What can hang from each mark
laruz: doti muman pobal
vopefo: muman pobal
muman: laruz
zorazo: bita doti
bita: laruz zorazo
doti: laruz
zibor: pobal
gakit: laruz vopefo
pobal: laruz vopefo

Each row was made from one small tree. Brackets hold a mark, then the marks that hang from it, in alphabetical order. Every link used is in the known rows. Write each row's tree.
Known rows
(pobal laruz (vopefo muman)): [-26.1  27.0  11.9 -17.5  11.3  -8.5  32.1  -8.9  -6.3  18.8  11.0  -6.7
  10.9 -15.3 -26.1  35.1   5.3   6.5  32.4  -0.5 -29.4  26.1 -27.2   5.2
  -6.1]
(muman (laruz doti (pobal vopefo))): [ -9.9  31.3   3.8 -20.0  -4.0 -11.6  19.3   1.3  -9.7 -10.6   2.8   2.8
   2.1  17.5 -17.1 -15.9  -5.5  10.8  35.7  20.7 -22.9 -17.6 -36.2   0.2
 -16.5]
(pobal laruz): [-25.1  14.2  -4.3   2.0   9.9   0.4  13.2  10.9  -3.4  15.3   2.5   2.9
  -1.9  -6.8 -14.8  27.6   9.7  12.6  12.8  -8.5  -5.9   3.2 -10.0   4.8
 -16.9]
(zorazo bita (doti (laruz muman pobal))): [  9.4  -3.3 -13.9   1.8 -17.1 -11.0   8.9   8.0   5.7 -22.1 -24.7  11.4
  -2.2  -6.4   8.6  34.0  -0.1  22.3  32.2  20.8 -10.2  33.9 -30.9  13.6
   1.0]
(vopefo (muman (laruz doti)) pobal): [  7.2  37.2   5.8 -18.6  14.8 -14.3  17.8   0.0  -8.4  -7.3  15.2  16.9
  -9.3   2.1  -4.3   6.2   5.5  28.9  37.8   8.3 -22.3   3.1 -32.0  18.8
 -27.7]
(bita laruz): [-16.7   3.0   1.1 -15.9   8.6   8.4   5.1  13.3  -7.2  17.1  -4.1  -8.8
  -8.5 -11.4 -13.0  25.1   1.1   9.1  11.3  -7.1  -0.5   5.8 -14.4   8.5
 -24.2]
(gakit (vopefo muman pobal)): [  4.0  -3.5   8.9 -10.8  19.1   2.6  14.0  -5.1 -17.2  -9.2  -0.7  16.8
   5.1 -18.4 -16.3  15.5   5.0   7.3  23.9  -2.1 -27.4  24.7 -16.6  16.9
  -4.0]
(laruz muman pobal): [ 14.4   3.1  -4.2   6.0  -9.1   4.8   1.8   0.7  -4.7   4.3  -8.4   2.9
  -3.2  -8.3  -7.3  10.2  -2.2   8.9  15.1  21.5 -13.4  17.1 -24.1  11.9
  -7.3]
(bita (laruz doti (pobal vopefo))): [ -3.9  28.4   4.7 -39.8  -2.5  -3.8  11.0  -4.1 -17.2  -9.9  -0.6  -1.0
  -3.1  11.9 -19.0  -4.3 -18.0   0.4  29.5  20.7 -14.4  -7.3 -41.7  -0.9
 -11.5]
(bita (laruz doti muman pobal) zorazo): [ 29.9  25.6  -4.2 -30.7   5.5   5.0  -7.0 -14.9 -13.5  11.8  -1.5 -11.8
 -11.0  -2.3 -16.4  10.7 -17.7  18.4  38.0  32.1  -3.1  16.2 -69.4   9.2
 -34.8]
(bita (zorazo doti)): [ 12.0  -0.7  -9.4   8.2  11.2 -12.2 -15.0   3.4  -2.1  -9.1  -9.4  -3.3
 -17.0  -2.3 -18.9  18.9  -7.6  20.1  21.7   7.6  -5.7   2.5 -37.5 -11.9
  -4.0]
(zibor (pobal vopefo)): [-34.5  11.9  -4.9  -5.6   9.0  -9.7   6.1  15.9 -11.5  -3.9  -1.1   1.9
   7.5   7.2 -19.5  -0.3   0.7  -2.5  12.2   8.3 -14.9  14.2 -12.8 -16.2
  14.7]
(gakit (laruz doti) (vopefo muman pobal)): [ 18.9  13.5  10.9 -22.8  13.8   6.6  24.4 -14.8 -17.5  -5.6   8.9  31.4
   5.1  -2.5 -12.1  18.1 -10.1  22.0  43.5   9.6 -33.9  16.5 -29.3  21.8
 -19.7]
(muman laruz): [-24.1   7.2  -0.7   2.7   6.1   0.3  11.8  13.7  -1.1  15.2  -2.1  -2.5
  -4.6  -5.3  -9.6  14.1  15.1  19.3  18.7  -5.3  -8.9  -2.4  -9.9   7.6
 -27.7]
(zorazo (bita (laruz muman pobal)) doti): [ 18.5  10.0 -10.6  -3.6 -11.9  -1.4   3.9   5.5  -4.2 -12.7 -26.5   1.7
  -9.0 -11.2   2.3  31.1  -8.3  18.6  26.5  21.9   3.6  33.9 -33.5  15.8
  -1.9]
(vopefo pobal): [ -7.3   6.4  -8.3   3.2  16.2   1.2  -5.3  17.8 -11.9 -14.9  -0.9  15.5
  -2.3   1.1 -10.1   9.2   1.7   7.8   5.0  -2.2  -6.1  -1.9  -1.7   9.9
  -2.8]
(doti (laruz (pobal vopefo))): [-32.0  -0.6   2.9 -20.5  -3.4  -6.1  11.8   9.9  -7.7 -11.1  -3.0  -0.4
  12.7   3.8 -17.6   9.6   2.3  -1.3  23.8   7.7 -20.5   3.7 -23.9   6.7
 -12.0]
(laruz doti muman pobal): [ 35.3  19.4  -5.3  -9.2 -13.3  -1.6   5.2 -11.0  -3.0  -6.0  -0.6  10.8
 -11.5   1.8  -3.9  -0.4 -16.1  14.4  25.1  32.8 -16.5   6.2 -39.1   3.1
  -5.9]
(vopefo muman (pobal laruz)): [-13.2  31.5   2.7  -3.6  23.9  -7.7  15.0   7.0 -12.7   4.6  12.2  16.6
   4.3 -11.0 -12.9  30.4  15.3  15.0  23.3  -8.0 -16.2  18.7 -15.6  24.2
 -18.6]
(muman (laruz doti)): [ -2.4  19.5  -1.4 -13.1   1.1  -5.3  16.0   4.2   1.2   4.0   6.2   4.9
 -11.6   4.7  -6.3   4.2   0.0  25.6  27.0   6.6 -12.6 -13.8 -26.2  -1.0
 -26.5]
(zorazo bita (doti laruz)): [-12.1 -12.0 -13.5  -2.7  -3.3 -12.2   7.9  16.8  10.7 -25.0 -18.4   7.4
  -7.2  -4.8   3.6  40.2   4.8  22.9  21.9  -2.7  -2.4  19.4 -14.3   0.8
  -0.7]
(zibor (pobal (laruz doti) (vopefo muman))): [-16.1  50.6   5.3 -27.0  12.7 -25.1  31.5  -4.6 -11.5   2.8  20.9   8.7
   7.0   5.4 -18.5  11.6  -1.4   9.3  41.9  16.6 -28.0  22.7 -39.8  -8.5
   2.0]
(muman (laruz doti pobal)): [  4.0  26.3  -2.1  -7.4  -3.5  -9.1   7.1   8.5  -6.4  -5.9  -0.7  10.7
 -11.4  14.6  -6.0 -12.3   4.1  20.1  27.4  18.0  -9.5 -20.8 -26.6   8.2
 -34.1]

Write each row's tree
[ -5.1 -10.9   2.8   0.9  -2.7  18.0   8.7   4.0 -16.0   3.4 -14.5  17.2
   9.7  -1.3 -17.4   9.4   0.5   8.8  25.0   6.3 -16.1   5.7 -10.8  20.1
 -26.8] -> (gakit (laruz pobal) vopefo)
[ 23.4  -2.2   4.9 -18.9  -9.2  19.2  30.9 -26.4  -2.8  19.0   0.1  13.5
   7.2 -10.3 -12.1  25.7 -21.5  24.0  46.2  21.0 -30.6  23.4 -38.2   7.4
  -6.0] -> (gakit (laruz doti muman) vopefo)
[ 16.0  31.0   1.7 -44.7   2.6   2.7   5.2 -22.2 -18.7   9.9   2.4 -18.7
   0.3   0.5 -26.5   7.0 -26.3   6.7  45.8  37.8 -15.7  19.6 -78.0   0.1
 -17.3] -> (bita (laruz doti muman (pobal vopefo)) zorazo)
[-30.6  14.9   4.2  -5.9  -0.2  -6.0  14.4  11.8 -11.6   0.3  -4.7  -4.3
   8.9   6.1 -20.5  -5.5   7.3   7.0  25.1  10.3 -16.7  -5.1 -23.0   7.3
 -17.6] -> (muman (laruz (pobal vopefo)))
[ 12.6  29.1  -3.2 -14.0  -2.9  -2.4  24.7 -14.2   0.7  21.2  11.7   8.0
  -3.0  -7.4  -8.5  25.8 -10.5  22.1  34.5  16.5 -18.7  13.7 -39.3   1.0
  -4.2] -> (pobal (laruz doti muman))
[ 22.0  24.4   1.1 -23.5 -14.9  -4.7  15.8 -18.0  -9.5  -7.6   0.8   4.2
   1.7   4.3 -14.7  -3.2 -23.7   5.5  32.2  37.9 -29.1   9.3 -47.7  -5.7
  13.5] -> (laruz doti muman (pobal vopefo))
[-21.4   8.4  12.1 -25.9  -1.4 -12.3  20.5  -2.5  -7.9  -4.7   1.4  -4.5
   9.5  -8.1 -17.9  20.4   6.3   3.6  35.4  10.4 -31.7  24.9 -33.3  16.1
 -20.3] -> (doti (laruz (pobal (vopefo muman))))
[ 21.4  13.7  -3.4  -9.5   2.5  -5.8 -10.0  -2.4 -10.0   9.0 -15.3  -8.8
 -11.4 -10.6 -16.3  21.4 -14.2  17.8  38.3  25.9  -2.9  19.6 -62.1  10.2
 -21.5] -> (bita (laruz muman pobal) (zorazo doti))
[-16.5  40.7   8.9 -25.9   8.1 -22.4  32.2  -0.9  -7.9   2.9  14.9   2.8
   2.2   6.5 -14.5  -2.1   5.0  17.2  47.8  19.8 -29.2  17.9 -40.1  -6.9
 -12.1] -> (zibor (pobal (vopefo (muman (laruz doti)))))
[ -3.5   3.5 -10.0  -5.8  -0.8  -3.3   2.8  13.2  -1.0 -12.1 -21.0  -0.5
 -13.7  -9.1  -1.0  37.2  -3.7  19.8  17.5  -1.7   8.3  19.9 -20.0   2.0
  -3.1] -> (zorazo (bita laruz) doti)
[  7.4  -6.7  -5.8 -10.0   1.5 -10.8   2.4  -5.5   8.7   7.5  -6.5  -5.8
  -4.5 -13.4 -11.9  40.7 -10.0  27.7  43.9  16.1 -18.9  29.5 -57.5   1.1
  -9.1] -> (bita (zorazo (doti (laruz muman))))
[ 14.4  24.6  -3.2 -28.0  12.8   0.7 -15.6  -1.1 -18.9  -2.0   0.8  -7.9
 -16.2   9.2 -18.8   1.6 -10.8  15.0  26.6  18.8   7.3  -7.4 -53.1   3.3
 -44.3] -> (bita (laruz doti pobal) zorazo)
[ -0.9  38.3  -8.1 -11.6   3.9 -11.9  18.7   1.7  -3.3  16.7  13.4  16.4
   1.6   3.4  -4.8  14.1  -3.4  18.7  34.6  21.9 -10.8  21.2 -35.0  -5.0
  -1.4] -> (zibor (pobal (laruz doti muman)))
[ 24.0  24.0  -9.5 -24.6 -11.6   7.0   8.1  -4.7  -8.1  -7.9 -11.9   0.3
  -9.4  -3.0   2.6  20.6 -12.0  17.8  27.5  27.2   5.4  28.9 -42.3  12.5
 -16.0] -> (zorazo (bita (laruz doti muman pobal)))
[-25.3  18.9  16.1 -15.9   6.8  -7.4  31.5  -6.2  -4.6  17.3   5.0 -13.8
   4.8 -14.7 -22.3  20.4  11.2  15.3  36.7   2.9 -31.3  22.0 -28.4   7.5
 -17.5] -> (pobal (vopefo (muman laruz)))
[ 15.3  34.5   7.1 -11.3  -1.2 -14.0  16.9  -5.1  -5.1  -0.9   7.5   6.9
 -15.2   3.7  -5.7  -1.9   7.4  25.8  37.2  19.5 -19.0  -1.5 -35.8  17.3
 -41.8] -> (vopefo (muman (laruz doti pobal)))
[ -3.4  -2.4  -2.0  -9.5 -10.1  -0.7  11.3   3.3   0.2   8.7  -6.4   3.4
   5.1  -9.3  -3.0  22.3   3.6  13.6  26.9  14.9 -17.2  22.4 -27.4  19.0
 -20.5] -> (doti (laruz muman pobal))
[ 10.8  39.2  -7.1 -14.1  11.2  -3.1  18.7  -4.3  -9.5   2.7  14.8  23.7
   2.0   1.6  -5.3  20.1  -9.1  18.7  32.2  15.2 -17.5   8.5 -35.7  12.0
  -0.3] -> (vopefo (pobal (laruz doti muman)))
[-49.8  26.5  -2.9  -6.2  16.4 -11.5  18.3  17.7 -13.3   8.6   5.3   4.9
  17.8   6.1 -23.0   9.4   8.6  -0.3  21.2   1.8 -13.4  15.5 -14.3 -10.0
   7.1] -> (zibor (pobal laruz vopefo))
[  9.0 -11.0   4.8  -1.2  -9.8  21.5  17.7  -9.2 -11.1  18.8 -15.4  13.2
  14.5 -12.5 -14.3  18.6  -6.9  12.5  35.8  18.8 -23.0  28.8 -24.9  24.5
 -16.0] -> (gakit (laruz muman pobal) vopefo)
[ -9.6  24.0  -4.6   0.0  14.3   1.0  13.3   5.2 -10.7  12.0   7.8  15.9
   9.0  -9.6 -10.2  29.3   2.1  14.4  22.9   3.7 -15.4  20.8 -19.0  21.4
  -0.9] -> (vopefo (pobal (laruz muman)))
[ 19.8   4.3  12.8 -22.2   0.2   9.1  30.9 -26.2  -6.6  11.3   5.0  14.0
  -0.8 -10.1 -14.5  27.1 -10.8  25.1  46.1  10.6 -33.7  21.9 -33.4  11.7
 -26.3] -> (gakit (laruz doti) (vopefo muman))
[ 16.6  30.4   8.7 -26.6  -5.3 -15.2  16.4 -16.3 -11.3 -16.5   5.6   4.9
  -6.3   5.0 -18.2  -2.2 -11.1   7.0  32.8  27.3 -31.5   7.5 -43.9  -0.1
  -5.6] -> (laruz doti (pobal (vopefo muman)))
[-32.8  28.1  -1.2 -10.3   8.4  -6.1  27.6   4.8  -9.8  21.6   6.3   0.8
  22.2  -5.5 -19.0  19.5   0.9   3.8  32.2  15.4 -21.4  37.6 -30.0  -5.4
  14.9] -> (zibor (pobal (laruz muman) vopefo))
[-24.6  15.2   5.8 -24.5   0.8   1.9   5.8   9.1 -19.1   2.2  -7.5 -10.4
   4.7   0.0 -22.4   4.4  -5.3  -4.6  17.0   8.5 -11.1   4.2 -26.6   6.7
 -15.4] -> (bita (laruz (pobal vopefo)))
[  7.4  45.5   1.9 -19.2  20.0 -15.3  19.2  -3.1 -12.5  -6.2  20.9  24.1
  -4.7   1.1  -9.1  20.3   1.2  20.0  33.7   3.7 -19.3   8.4 -29.4  16.9
 -16.2] -> (vopefo muman (pobal (laruz doti)))
[-28.2  41.7  -3.3 -21.1  12.9 -18.9  19.9   7.2 -13.1  -3.5  15.3  11.2
  10.3  17.8 -19.1   1.1  -5.3   5.4  32.0  13.7 -17.3   4.0 -29.1 -16.9
   8.1] -> (zibor (pobal (laruz doti) vopefo))
[  2.8  16.7 -11.3 -27.4   2.7   7.3   8.3   4.0  -4.5  -9.6  -6.3  -1.9
 -15.4  -0.4  -1.0  27.1  -7.6  19.4  17.9   4.4   9.0  13.6 -25.0  -0.9
 -16.9] -> (zorazo (bita (laruz doti)))
[  6.3  11.7  -4.1  -7.0  11.8 -11.3 -19.1   9.8 -15.0  -5.6 -16.0  -5.4
 -17.1   2.1 -20.4  11.0  -8.4  14.1  26.4  13.8   6.4  -0.2 -46.1   7.3
 -29.6] -> (bita (laruz pobal) (zorazo doti))
[-13.8 -10.0   0.5  -3.6  17.0  16.6  10.9   7.2 -18.1  -1.4  -3.5  25.4
  16.6  -2.1 -16.8  18.1  -2.5  11.8  23.5  -4.9 -18.9   8.2  -6.6  23.9
 -12.4] -> (gakit laruz (vopefo pobal))
[  1.3  29.6   0.7 -42.1  10.8  -3.6  -3.2  -8.8 -21.7  -6.0   1.8 -14.4
  -3.9  11.9 -30.7  -2.6 -19.3   4.8  35.7  24.6  -6.5  -1.5 -64.8  -4.6
 -24.9] -> (bita (laruz doti (pobal vopefo)) zorazo)
[ -9.1   9.3   0.6 -15.5  -8.1 -23.7  20.9   0.5  -1.4 -34.4 -15.7   1.9
   4.1  -5.8  -6.2  31.4   3.1  13.3  40.2  15.5 -24.2  36.7 -36.1   9.2
   2.6] -> (zorazo bita (doti (laruz (pobal (vopefo muman)))))
